Each row was made from one path, in order. Every step used is in the known rows, and no mark comes twice. Write each row's path.
Known rows
pelu, zugif, punos: [ 4.29 -4.06 -0.80  3.52  2.43  1.82  4.69  0.11 -1.61 -2.07  7.63  1.22
  0.11 -1.32 -0.28 -2.35 -0.78 -1.35 -1.48  2.06  0.20  0.83  2.67]
fafu, punos, gofila, pelu, davof, zugif: [-2.67  2.90  3.70 -1.71 -1.28 -0.29 -2.80 -1.34 -2.33 -0.15 -3.11 -0.99
  0.74  0.75  1.39  0.25 -0.59  0.58 -1.89  0.12  3.99 -0.16 -0.79]
davof, zugif: [-1.97  2.00 -1.36  1.34 -1.07 -0.59  1.75  0.60 -0.70 -3.70  2.03  0.89
  2.20  1.66 -2.76 -0.78 -0.74 -0.85  0.94  0.19 -0.21 -0.39  1.33]
davof, zugif, fafu, punos: [-2.33  2.28  1.01  2.10 -1.34  2.11  2.39  0.21 -1.72 -0.33  0.10  0.86
  1.10  2.12 -1.10 -3.35 -1.27 -1.85 -0.20 -1.26  0.39  2.06 -0.68]
fafu, punos, gofila: [-2.72  0.41  2.07  1.63 -0.23  0.83 -3.36  1.49 -0.36  1.82 -3.20 -1.60
 -1.22 -0.32  0.64  0.95 -1.59 -1.85  0.06  0.61  1.12 -0.48  0.63]
fafu, zugif, punos: [ 2.98 -1.69 -3.26  1.46  1.15  2.24  3.33  0.11  1.01 -1.01  4.08 -1.33
 -0.37 -1.37 -0.11 -0.98 -2.75  1.40  0.49 -1.93 -0.82 -0.11  1.66]
pelu, gofila, punos, fafu, zugif, davof: [ 1.46  1.50 -1.14 -3.28 -2.58 -1.21 -0.30  0.69  0.50 -0.29  3.60 -2.15
 -1.36 -1.63  1.92 -2.71  0.78  0.54  1.28  2.76 -1.37  2.18  0.48]
davof, zugif, fafu: [-1.06  0.61 -0.76  1.85 -1.13  0.25  4.05 -0.88 -0.34 -1.60  1.93  1.38
  2.35  2.92 -2.47 -2.87  0.08 -1.31  0.94 -0.84 -0.58  1.55 -0.10]
davof, punos, gofila, zugif, fafu: [-3.33 -1.60  0.42  0.69  0.37 -1.94 -2.14 -0.87 -0.70  3.10 -5.90 -0.02
  1.69  0.96 -0.36  1.39  2.46 -2.19 -0.96 -1.74 -0.15  2.19 -1.57]
pelu, gofila: [ 2.19 -1.18  0.35  0.25 -2.41 -1.24  0.84 -0.40  0.34 -1.41  2.08  2.01
 -1.09 -1.37 -2.07 -1.88  0.58 -2.57  1.77  3.49 -0.08  0.34  1.02]
punos, fafu, zugif, davof: [ 1.71  1.78 -1.49 -2.19 -2.87 -0.43 -0.82  2.11  2.71 -1.46  2.03 -3.16
 -0.38  0.43  2.47 -0.30 -1.83  3.05  1.62 -1.13 -1.83 -0.24 -0.04]
pelu, davof: [ 1.13  1.04 -1.10  0.13 -0.09 -0.56  1.24 -0.46  0.23 -2.02  2.84  1.83
  1.47  0.00 -1.49  0.64  0.70  0.80  1.94  3.98 -0.22 -2.07  2.01]
pelu, punos: [ 1.47 -0.84 -3.02  2.86  0.68 -0.07  2.64  0.62  0.62 -0.98  2.76  2.27
 -0.24 -3.14 -0.81 -0.79  1.24  0.09  2.16  3.92 -1.11  0.15  0.70]
punos, gofila, pelu, fafu: [ 0.32 -2.51  2.96 -1.06 -0.88 -1.60  0.37 -1.63  1.15  1.05 -1.59  0.72
  0.08  1.55 -1.43  0.50  1.50  1.17 -1.38  1.01  1.70 -1.06 -1.24]
davof, zugif, fafu, punos, gofila, pelu: [-2.94  0.81  3.61  0.07 -1.45  1.18  0.56 -2.07 -1.72  1.14 -3.15 -1.02
  1.13  2.66  0.23 -2.60 -0.35 -0.92 -1.35 -2.33  2.61  2.05 -1.96]
davof, punos, gofila: [-5.10 -0.70 -0.40  2.01 -0.84 -1.43 -4.26  1.36 -0.92  0.45 -3.98 -0.45
  0.90  0.85  0.25  3.26  1.25 -1.15  0.13  1.19 -0.11  1.21  0.07]
gofila, pelu, fafu: [ 1.31 -1.59  2.26 -1.32 -0.89  0.85  3.68 -0.95  0.26 -0.69  1.27  2.14
  0.01  0.97 -2.86 -1.55  1.56  2.34 -0.69  2.00  0.82 -1.96 -0.50]
zugif, fafu, punos: [-0.81 -0.60  1.53  2.47 -0.19  3.96  2.13  0.40 -0.52  2.48 -0.53  0.10
 -0.79  0.50 -0.39 -2.95 -0.57 -1.61  1.13  0.68 -0.45  0.94 -0.18]
gofila, punos, fafu, zugif: [-2.38  2.24 -3.98 -1.74 -1.56  0.39 -0.88  1.36 -0.40 -0.35  1.61 -3.73
 -0.59 -0.76 -0.58 -0.14  0.76  2.62  0.39  2.61 -2.64  0.11  1.29]
fafu, zugif, pelu, davof: [ 5.36  2.60 -1.29 -1.79  1.43  0.53  1.16 -0.82  1.55 -2.87  3.64  2.63
 -1.56 -0.14 -0.06  1.57 -3.27  2.35  0.26 -1.75  0.56 -2.79  0.33]
gofila, punos: [-3.13 -0.15 -2.05  1.16  2.14  2.36  2.00  0.63 -1.28  0.14  2.69 -1.37
  0.59 -0.48 -2.58 -0.54  2.11 -0.05  2.53  4.80 -2.29 -0.62  3.51]
punos, fafu, zugif, pelu: [ 3.13  1.28 -2.26 -1.70 -2.14  0.35 -1.45  0.70  1.69 -2.38  1.77 -0.78
 -3.59 -0.37  0.91  1.31 -2.81  2.57 -0.04 -1.92 -1.50 -1.80 -1.21]
pelu, davof, zugif, fafu, punos: [-0.55  3.95  0.59  0.70 -1.20  0.30  2.10 -0.98 -1.70 -1.07  1.68  2.46
  2.21  1.60 -0.10 -2.39 -0.52 -0.47 -0.57  0.73  1.35  1.21 -0.61]

Which path is each row?
[ 0.99 -5.34 -1.43  3.89  1.72  1.26  0.93 -0.80  0.42  1.07  2.39 -1.83
 -0.36 -0.75  1.15  0.57 -0.35 -1.07  1.30  0.28 -0.37  0.02  1.21] : zugif, punos, gofila
[-1.37  0.56  0.12 -1.84 -0.50 -0.41 -1.45  1.26 -0.11  0.33 -1.69 -1.72
  1.22 -0.40  2.15  0.35  1.53  0.35  0.80 -1.21 -1.58  0.31 -0.32] : gofila, zugif, davof, punos, fafu
[ 3.69 -0.71  0.97 -1.61  3.18 -2.27 -1.18 -2.77  1.21  0.51 -0.78  1.50
 -0.69 -0.48 -0.07  2.82 -0.21 -1.15 -0.36 -2.02  1.32 -2.87 -0.34] : punos, gofila, zugif, pelu, davof
[ 4.25 -1.40 -2.64  1.58  0.00  0.96  0.23  0.10  0.82 -1.93  3.97  2.57
 -4.25 -3.05  2.01  0.58 -0.09  1.19  1.38  2.20 -1.54 -1.05 -1.98] : zugif, pelu, punos, fafu
[ 4.36  0.69  2.45 -0.65  3.00  1.82  2.04 -0.22 -0.10  0.45  0.50  4.20
 -3.06 -1.18 -1.53 -0.75 -1.96 -1.29 -2.65 -3.04  0.85 -2.62 -1.13] : gofila, zugif, pelu, fafu, punos
[ 1.89  1.57  2.94 -1.23  2.76  0.27 -3.10 -1.39 -0.57  1.75 -2.75  0.85
 -1.99 -1.40  1.49  1.84 -1.89 -1.76 -1.66 -2.03  2.51 -2.18 -0.67] : fafu, punos, gofila, zugif, pelu, davof
[ 0.40  1.65 -2.95 -1.86 -3.96 -1.25 -1.64  1.61  1.51 -1.76  0.36 -2.30
 -0.96 -0.33 -0.24  0.37 -1.48  2.56  0.06 -0.07 -1.85 -0.72 -0.41] : punos, fafu, zugif
[-0.95  0.33  0.84 -0.83  2.12  0.58  0.61  1.15 -0.07  0.46 -1.14 -0.42
  2.10 -0.19  0.75  0.03  1.08 -0.67  1.40 -1.83 -0.76  0.12  1.09] : gofila, zugif, davof, punos
[-3.59  2.41 -2.95 -0.98 -4.39 -1.37 -4.35  2.47 -0.66 -1.63 -2.64 -1.36
 -0.30 -0.19  0.89  2.07 -0.27  2.37 -1.22  0.07 -1.64  1.23 -1.21] : davof, punos, fafu, zugif
[ 1.96  0.12 -1.75 -2.73 -2.91 -0.30  0.43 -1.02  0.54 -1.07  0.28 -1.15
 -1.25 -3.04  0.96 -1.17  1.16  4.80 -0.23  1.65  0.04 -0.11 -2.11] : gofila, pelu, punos, fafu, zugif
[-3.62  0.24 -2.98 -0.09 -0.98  1.18 -0.69  1.11 -1.31 -0.05  2.16 -3.02
 -0.46 -0.78 -0.81 -0.17  2.59  1.27  1.83  5.42 -3.21 -0.30  1.69] : gofila, punos, fafu
[ 0.77 -0.04  1.69  1.22  1.49  0.25  1.17  2.81 -1.42 -2.13  4.06  1.69
  1.98  0.95  1.74 -0.91  0.23 -0.84 -0.81  1.70  0.46  2.34  1.96] : pelu, zugif, davof, punos
[ 0.48 -0.20  1.86  0.10  1.38  2.45  2.48 -1.04 -0.50  3.17 -2.48  0.05
  0.03 -0.73 -1.68 -3.07  0.05 -2.22 -0.08 -1.98 -0.29  0.18 -0.41] : gofila, zugif, fafu, punos
[-0.24 -1.58  0.51 -0.57  1.36 -2.56 -1.30 -1.17  1.13  1.70 -3.22 -1.13
  1.09 -0.22 -1.88  1.47  0.73 -2.04  0.18 -1.28  0.23 -1.53  0.77] : punos, gofila, zugif
[ 0.74  0.19  3.08 -0.15  2.71  1.37 -3.01 -0.35 -0.38  2.21 -3.58 -0.37
 -2.97 -1.35  0.94  1.40 -2.36 -2.63 -1.28 -3.22  1.83 -1.74 -0.48] : fafu, punos, gofila, zugif, pelu
[ 2.20 -2.38 -2.62  1.39  0.96  0.27  0.65 -0.31  1.63  0.43  1.65 -2.40
 -0.29 -0.74  0.96  0.59 -2.64  0.68 -0.17 -2.96  0.20  0.22  0.80] : fafu, zugif, punos, gofila
[ 0.56 -2.79  0.86  0.08  1.31 -1.91  0.74 -2.49  1.58  3.69 -3.31 -0.76
  1.15  0.90 -1.65 -0.37  1.47 -2.51  0.21 -2.26 -0.09  0.16 -0.75] : punos, gofila, zugif, fafu
[-2.19 -2.80  3.10  0.21 -0.53 -0.78 -1.26 -1.41 -2.43  1.42 -3.02  0.34
  1.24  2.02  0.65  0.12  2.76 -0.41 -2.90  0.71  2.02  3.18 -1.72] : davof, punos, gofila, pelu, zugif, fafu
[-3.66 -1.39  1.95 -0.32 -1.56 -1.74 -2.40 -0.21 -1.01  0.88 -4.25  1.33
  0.60  1.49 -0.14  2.02  2.41  1.02 -2.50  1.11  1.59  0.91 -1.98] : davof, punos, gofila, pelu, fafu
[-3.07 -0.70  1.08  1.35  0.48 -0.30 -2.57  2.10  0.60  0.68 -1.39 -1.41
  1.58  1.78  3.37  2.00  0.72 -0.49  2.11 -0.05 -0.16  1.45  0.69] : zugif, davof, punos, gofila
[-0.11  1.62 -3.12 -1.83  0.19  1.73 -0.85  0.73 -0.22 -0.88  2.96 -2.31
 -2.94 -0.99  0.31  0.63 -0.54  2.55  0.30  1.02 -2.36 -0.71  0.38] : gofila, punos, fafu, zugif, pelu
[ 4.03 -1.79  1.44 -0.68  2.73 -2.29  0.31 -1.72  1.95  1.10 -0.87  2.98
 -1.69  0.25 -1.32  1.69 -0.47 -1.65 -1.96 -3.12  0.94 -2.23 -1.46] : punos, gofila, zugif, pelu, fafu
[-3.00  1.64  1.51  2.02 -1.32  0.09  0.24 -0.28 -1.00  0.92 -1.97 -0.08
  1.05  2.52  0.02 -2.09 -1.19 -2.42 -0.89 -2.17  1.37  2.53 -1.33] : davof, zugif, fafu, punos, gofila
[ 0.61 -1.81 -2.43  2.68  0.46 -2.44 -0.33  0.04  1.30  0.73  0.31  1.20
 -0.11 -2.43  0.41  0.92  1.35 -0.64  1.23  2.93 -0.04  0.59 -0.30] : pelu, punos, gofila
[ 0.88  1.20  2.46 -3.22 -0.85  0.55  2.03  0.67  0.61 -0.69  0.14  1.28
  0.94  1.63  0.74 -1.00  0.04  4.19 -1.94 -1.65  1.28  0.49 -1.37] : gofila, pelu, fafu, zugif, davof, punos
[-2.13  1.45 -0.34 -1.12  0.23 -3.84 -3.70 -1.06 -1.11  0.59 -3.65  1.21
  2.45 -0.16  0.19  3.41  2.26 -0.45 -1.33  0.97  1.13 -0.06 -0.14] : pelu, davof, punos, gofila, zugif
[-1.61 -0.99  0.52  0.14  2.08 -1.06 -3.83 -0.51 -0.97  0.81 -4.55  0.95
 -0.87 -0.03  0.48  3.70  0.54 -1.80 -1.28 -2.67  0.57 -0.35 -1.06] : davof, punos, gofila, zugif, pelu
[-0.76  2.35 -0.93 -0.79 -0.05  0.73 -0.16  2.79  1.23 -1.21  0.47 -1.05
  1.37  0.98  2.05  0.57 -1.81  1.95  1.12 -2.39 -0.55  1.10  1.09] : fafu, zugif, davof, punos
[ 2.18 -0.38  1.06 -1.24  2.81  0.87  2.85  0.03  1.62  0.39  1.28 -1.00
  1.73 -0.19 -0.35 -1.29  0.18 -0.64  2.60 -1.69 -0.90 -1.44  2.12] : gofila, zugif, davof
